Each row comes from the steps of one path. Every step used is in the known rows, and no mark comes twice. Write the path behind each row, first mark first.
Known rows
W > D > A: [  3   8  11  37 -22  13  -5   6  12  -7  35   4 -40  -1 -26   6   8  -8
  -6   8  -3   3 -13 -35   3  -6   5  -4  -8  -4   3  -1]
D > W > X > G > T: [ -1 -28 -59   1 -37  12   6   1 -21 -17  36  31   2 -40   0   1   3   7
  -7  33 -17  14 -10 -52  11 -14  -9  15 -17  10  14   1]
A > Z > N > R > W > X: [ -6 -12  32  21 -13   2  10  23   4  10  13  -3 -31   3  -4   4  11   9
   7  18   4   5 -14 -43   1  -4 -26   2  -6  -7 -19 -19]
A > Z > N: [  2 -12   5 -12  18  -8  12  -2  18   8   8   1  -7  15   0   5  -5   2
   9  13  10   8  19   2  -2   4 -24  -8  -1 -19  -1  -8]
X > W: [ -1   2   0 -34   6  -3   2   5   2  -7  15   3 -34  -8   2  -1 -11  -7
  -1  12   7   3  -5   1  -4  -1  -1   6   3   0   1   4]
G > X > W > D: [ -5   1  -5 -21 -53  32 -10  11  15 -11  16   5 -66 -19 -26   0  -4 -24
  -3  30  -3  10  -3   7   3  -3   1   1  -7   4   0 -10]
G > X > W: [ -6   3  -4 -50 -36  14  -5   4   4  -5  18  -4 -27 -22   0  -2  -8  -9
  -2  10  -3   5 -17   2   1   0  -3   2  -4   2   1  -6]
W > D: [  2  -3  -3  27 -16  18  -5   6  11  -7  -2   9 -39   2 -25   2   3 -16
  -2  22   0   5  14   7   2  -2   4  -2  -3   2  -2  -5]
Z > N > R > W > X > G: [ -9 -14  24  50 -40  -1   7  24  -7 -13  19 -11 -28 -15  -1   7  15  15
  -2  27  -1  15 -48 -37   7 -16 -14  24 -18  -9 -21 -19]
W > R > N: [  3   9  33   6   2   4   9   2  -5 -10 -10  -4  14  23  -6   2   2   6
  -6 -20   0   5 -15  18  -4   2   1  -3  -7  26 -17   9]
R > W > X: [ -9   0  16  41 -45  13  -3  26 -18  10   1   0 -21 -12   3  -3   6   3
  -4   6  -5   4 -27  -7  13  -5   2   0  -7  13  -6   1]
R > W > D > A > Z: [  1   8  42  73 -14   9  -4  28  21   7  37  10 -69  -2 -28   1  12  -1
   0   8  -3  -1 -16 -31   4   5 -13  -5 -18   0   6   4]
X > W > R: [  2   6  35  -4   3   3  11   0  -4  -8   5  -1 -16  15   1   2 -10  -7
  -7  -6   7   8  -2  19  -9  -2   0   4   1   1  -6  12]
T > G > X: [-10   9  -8  -6 -36  21  -8 -10  -2  20 -11  -4  14 -15   0   1   2  -5
   0   3 -10   3  16 -21  -5   0   6 -12 -12   1  -2 -13]
N > R > W > X > Z > A: [ -6  -6  20  44 -39  -3   7  26  -1  -6  14 -10 -18 -19 -14  -4   6  11
  -3   8  -4   2 -23 -73   0  -8  -5  -1  12  19 -21 -22]
T > X > W > R: [ -2   6  29  16  19  14  11  -4 -19  -2  -7   5 -12  22   6  -4 -10  -3
  -7   6  19   9  38  18   4 -10   1  -3  -8  -3  -4   5]
D > A: [  1   8  15  15  -5  -2  -1   1   3  -1  39  -4  -1  -3   1   4   4   6
  -5 -12  -4  -1 -25 -42   0  -4   0  -2  -5  -6   4   3]
G > X > W > D > A > Z: [ -3  14  10 -26 -36  27  -3  14  23  -8  58   8 -76 -19 -32   2  -2 -16
  -1  33  -3   6  -3 -28  -3   3 -21  -4 -13  -4  11 -10]
R > W > X > T > G: [-13  11 -12  58 -37  11  -2  18 -40  28  -1   3 -18 -20   3  -3  34 -11
 -10  20 -15   0   0 -31  10 -10   8  -6 -13  19  -2  -5]
N > R > W > D > A: [  0   5  50  82 -23   7  -7  26  18  -4  38  -3 -62  -7 -29   6  23  -1
  -6  -6  -8  -3 -45 -69   1  -4   5   7 -14   3 -13  -7]
G > T > X > W > D: [  2 -12 -15  11   6  23   4   9  -5  -7   4  35 -64 -13 -23  -6  -3 -19
 -10  37  20  11  40 -27  13 -16   0  -8 -12   8   9  -7]
G > X > W > R > N: [ -3  10  33 -41 -35  18   6   6   1 -16   8  -8 -11   1  -5   0  -6  -4
  -7 -12  -3  10 -31  19  -6   2  -2   0 -12  28 -16   4]
A > Z: [  0   4   4 -13  21  -1   7   3   7   5   1   8 -10   5  -5  -2  -2   1
   8  16   3  -2  25   5  -6   8 -21  -3  -2  -2   6  -2]
G > T > X > Z: [  3 -10 -17  28  10   2  11  -4  -8  -4 -10  24  19 -21 -17 -10   2   6
 -13  16   9   5  45 -26  12  -4  -3 -23  -5  23  16 -14]
R > N: [  1   5   0 -23   6  -1   1   9   1  -9   1   0  -3   0  -5  -2   1   5
  -2  -5   0  -1 -20  -4   0   1   0  -1  -6  25 -10   2]
R > W > D > A > Z > N: [  2  -9  45  77 -17   3   3  22  33   9  43   3 -65   8 -24   8  10   0
   1   6   3   9 -20 -36   9   2 -15  -9 -19 -17  -2  -2]
D > A > Z > N > R: [  3  -3  32  -6  28 -15  14  -1  26   0  50  -9 -11  11  -9  11   8  12
   6  -2   7   1 -13 -74 -11  -1 -28   0  -5 -25 -10 -18]
X > Z > N > R: [  2 -11   5   7   6 -16  11  -5  25 -16  10 -12   7  -1 -16   6   3   6
  -3   6   1   5  -3 -38  -8   0  -6  -7  10   0 -14 -25]
N > R: [  0   1  14  -7  13  -4   2   0   5  -7   1  -4  -4  -1  -6   2   9   3
   1   0  -1  -6  -8 -34  -9  -1  -2   9   2   1 -13 -12]
G > X: [ -5  -1  -1 -17 -42  18  -6  -1   5   2   2  -6   6 -14  -3  -1   4  -2
   1  -4 -10   2 -10   4   5   2  -2  -4  -6   3   1  -9]
G > T > X > W > R > N: [  4  -3  23  -9  27   8  19   4 -19 -11  -3  23  -9   6  -4  -6  -5   3
 -14  -5  19  12  15 -14   6 -10  -3  -9 -17  31  -8   7]
Z > N > R: [  1 -15  14  -3  12 -10   8  -5  17  -5  10 -12  -1  11  -2   9   6   4
   4  -5   5   4 -12 -39  -6  -6  -6   5   3 -17 -19 -18]
G > T > X: [  1 -16  -9  20  17   8   8  -3 -16   7  -9  25  11  -7  -3  -7   5   4
  -6   7  13   4  36 -32  13 -11  -3 -12 -12   5   9  -8]
W > D > A > Z: [  4  11  12  24   2  13   1  11  19  -2  38  12 -49   4 -31   3   7  -6
   0  25   1   1  14 -31  -2   2 -17  -7  -9  -6   9  -4]

Write each row's path
[  0   3  -3  -7 -11  15  -3  13  12 -13  14  11 -74  -5 -25   0  -7 -22
  -3  32   8   8   5   6  -2  -4   2   4   0   1   0  -1] : X > W > D
[ -7 -14  11  46 -32  -3   7  21 -18   5  22 -11 -24 -12  -1   4  40  -5
  -6   9  -8   5 -37 -48  15 -14  -6   7  -4   4 -19 -19] : Z > N > R > W > X > T
[ -3  -3  40  43   0  -7  -2  18   7   3   2  -6 -23  -6  -5   1  15   8
   1 -14  -5  -8 -35 -34  -1   2   1  12  -8   6 -16  -5] : N > R > W
[ -5   1 -22  -7 -40  11  -3  -1 -11   2  14  -6   4 -24  -4  -2  31 -13
  -6   4 -19   0  -4   0  11   0  -3  -2  -5  11   6 -12] : G > X > T
[ -7   5  19  46 -38   4   2  26  -5  -9   3  -5 -17 -22 -18  -4  11   7
  -8  19  -9  -2 -24 -39   2  -1  -1  -1   3  29 -11 -18] : N > R > W > X > Z
[ -8   0  -5  51 -43   8   0  26 -34  10  12   0 -25 -21   1  -6  34  -7
 -10  15 -14   1 -22 -10  20  -7   0   1  -6  22   1  -1] : R > W > X > T
[  4 -26  -4  26  22  -7  18  -8   9 -10   0  13  18  -8 -19  -1   7   9
  -9  11  15   8  31 -67   5 -11  -9 -19  -1   5  -4 -32] : G > T > X > Z > N > R
[ -8   5 -17   5 -35  13   2  12 -25 -17   9   3 -11 -18  -2  -1   3   6
  -4  44  -2  13 -10   2   6 -14 -11  18 -11   1   2  -9] : W > X > G
[ -3  -9 -25   4 -34  10  10  11 -27 -17  11  20  -7 -34  -8  -1   8   7
 -10  39  -2  17 -10 -29   9 -14 -15  13 -15  10   8  -9] : W > X > G > T
[ -6 -14 -55   2 -40  14   0   1 -19 -18  35  13  -2 -25   4   2  -1   7
  -1  38 -18  10  -7 -20   8 -14  -6  19 -14   0   7   0] : D > W > X > G
[  3  -4   0  24   3  19   5  10  -1  -8  44  31 -64 -16 -26  -3   1 -12
 -15  23  15  10  17 -66  13 -18   1  -8 -17   1  14  -5] : G > T > X > W > D > A
[ -3  -8  -9  -2 -24   0  13   3   4 -16  11 -10   7  -8 -16   5   3   3
  -5  26   3  10  -4 -44  -2  -9  -9  -9  13   6 -15 -30] : W > X > Z > N > R
[ -3 -11 -10   0 -49   5   3  -7  23  -8   8 -15  18 -14 -12   3  -2   1
  -4   2  -7  13  -5   0   6   3  -5 -19   1   2   0 -22] : G > X > Z > N
[  1 -16  42  57   2   4   5  21  34   3  10   2 -68  11 -29   7  13  -3
   7  19   6   4  -5 -28  -2   2 -19   1 -11  -9 -19 -18] : A > Z > N > R > W > D
[  4  -3  32  19  13   3   9   5  35  -7  49   0 -49  13 -33  13  13  -3
   4  19   8   5   0 -70  -8  -4 -23  -1  -7 -22 -11 -22] : W > D > A > Z > N > R
[  4 -26 -17  32   8  -5  17  -9   5  -2  -2  17  21  -9 -12  -3   0   7
 -12  11  15  14  39 -32  15 -10  -6 -28  -4   5   8 -19] : G > T > X > Z > N
[  5  -4  13  28  -1   6   7   5  30   0  44   4 -44  14 -26  10   4  -5
   2  20   8  11   8 -36   1  -2 -19 -11  -8 -22   3  -9] : W > D > A > Z > N
[ -9  14 -17   2 -43  15  -5 -11   7   9 -13  -4  22 -25 -16  -2  -2  -4
  -6  15 -13   2  25 -15  -9   6   6 -24  -6  17   4 -19] : T > G > X > Z
[ -9  15  27 -11 -33  24   2 -11  -6  13  -6  -5  -2   0   3   4  -9 -13
  -7  -1  -5  12  14   0 -15  -1   7  -7 -12   1  -9  -2] : T > G > X > W > R
[  2 -11  18 -18  32 -11  14  -3  23   0  11  -3 -11  16  -8   7   4   6
  10  12   9   2  11 -33 -11   2 -28   2   1 -19 -14 -20] : A > Z > N > R
[ -5 -11  17  46 -34   2   8  29 -20 -14  12  13 -27 -40 -12  -1  24  14
  -8  24  -6   8 -46 -60   6 -13 -14  24 -23  17  -7 -14] : N > R > W > X > G > T
[ -9   1  28  35 -33   8   0  26 -15   3   4  -5 -24 -12  -4  -1  14   5
  -2   7  -4  -2 -34 -43   3  -7  -2   9  -5  12 -17 -12] : N > R > W > X
[ -8 -15  29  37 -36   4   6  21  -2   4  12 -11 -22   1   1   6  12   7
  -1   1   2   7 -39 -44   7 -12  -5   5  -4  -4 -26 -17] : Z > N > R > W > X
[ -4  -9 -20   4 -40   4  10   3  -2 -10   8  -6   8  -6 -10   2  -5   0
  -7  26   2  15   6  -7   7  -7  -5 -17  10   7  -3 -18] : W > X > Z > N
[-11  12 -10 -41 -29  18  -6  -5   1  13   4  -1 -19 -22   2   0 -10 -12
  -2  16  -4   5   8 -18 -11  -2   5  -5 -10   0  -1 -10] : T > G > X > W
[ -2   3 -14  31  10   5   3  -4  -5  -5 -11   7  13  -3 -12  -9  -4   5
  -7  20   9   1  50  -1  11  -3   1 -19   0  12  10 -14] : T > X > Z
[  0 -14  34  55 -10 -20   6  12  28  -7   8 -13 -14  -8 -15   4   9  11
  -4  -9  -3   2 -30 -34  -2   4  -2  -5   1   5 -16 -17] : X > Z > N > R > W
[-10   2  21  48 -36   5   0  30 -17 -14  12  -3 -34 -24  -8   0  18  14
  -3  33  -7   5 -42 -34   5 -11 -10  29 -18   7 -14 -14] : N > R > W > X > G
[  3  14  12 -10   6  10   3  15  22  -9  53  13 -83  -5 -28   2  -5 -13
  -1  36   7   4   6 -31  -8   0 -19   0  -6  -5  10   0] : X > W > D > A > Z
[ -9  -3 -78   4 -27  15  -1 -12 -37  19  24  15  11 -22   8   1  22 -16
  -7  28 -24   0  30 -53   6 -13  11  -7  -5  11   7  -3] : D > W > X > T > G
[ -8  20  25 -34 -28  22   4  -3  -5   4  -6  -5  -7   2  -2   2  -8  -7
  -8  -7  -4   9  -7  -3 -14   0   5  -8 -18  26 -19   0] : T > G > X > W > R > N
[  0   3  41  90 -36  10 -10  26  15   2  36   2 -59  -6 -23   3  14  -2
  -8  -7  -7   2 -41 -35   8  -2   8  -2 -17   2   0   5] : R > W > D > A
[  0  -6  60  42  13 -19   9  16  27   8  47 -11 -30   7  -5   9  14  18
   5 -16   0  -2 -39 -76  -5   3 -23   1 -14 -19 -13 -10] : D > A > Z > N > R > W
[  1   8  55  68  -1   5  -2  28  25   1  39   5 -74  -4 -35   4  21   1
   2  10  -4  -7 -22 -67  -5   4 -16   5 -16   1  -6  -9] : N > R > W > D > A > Z
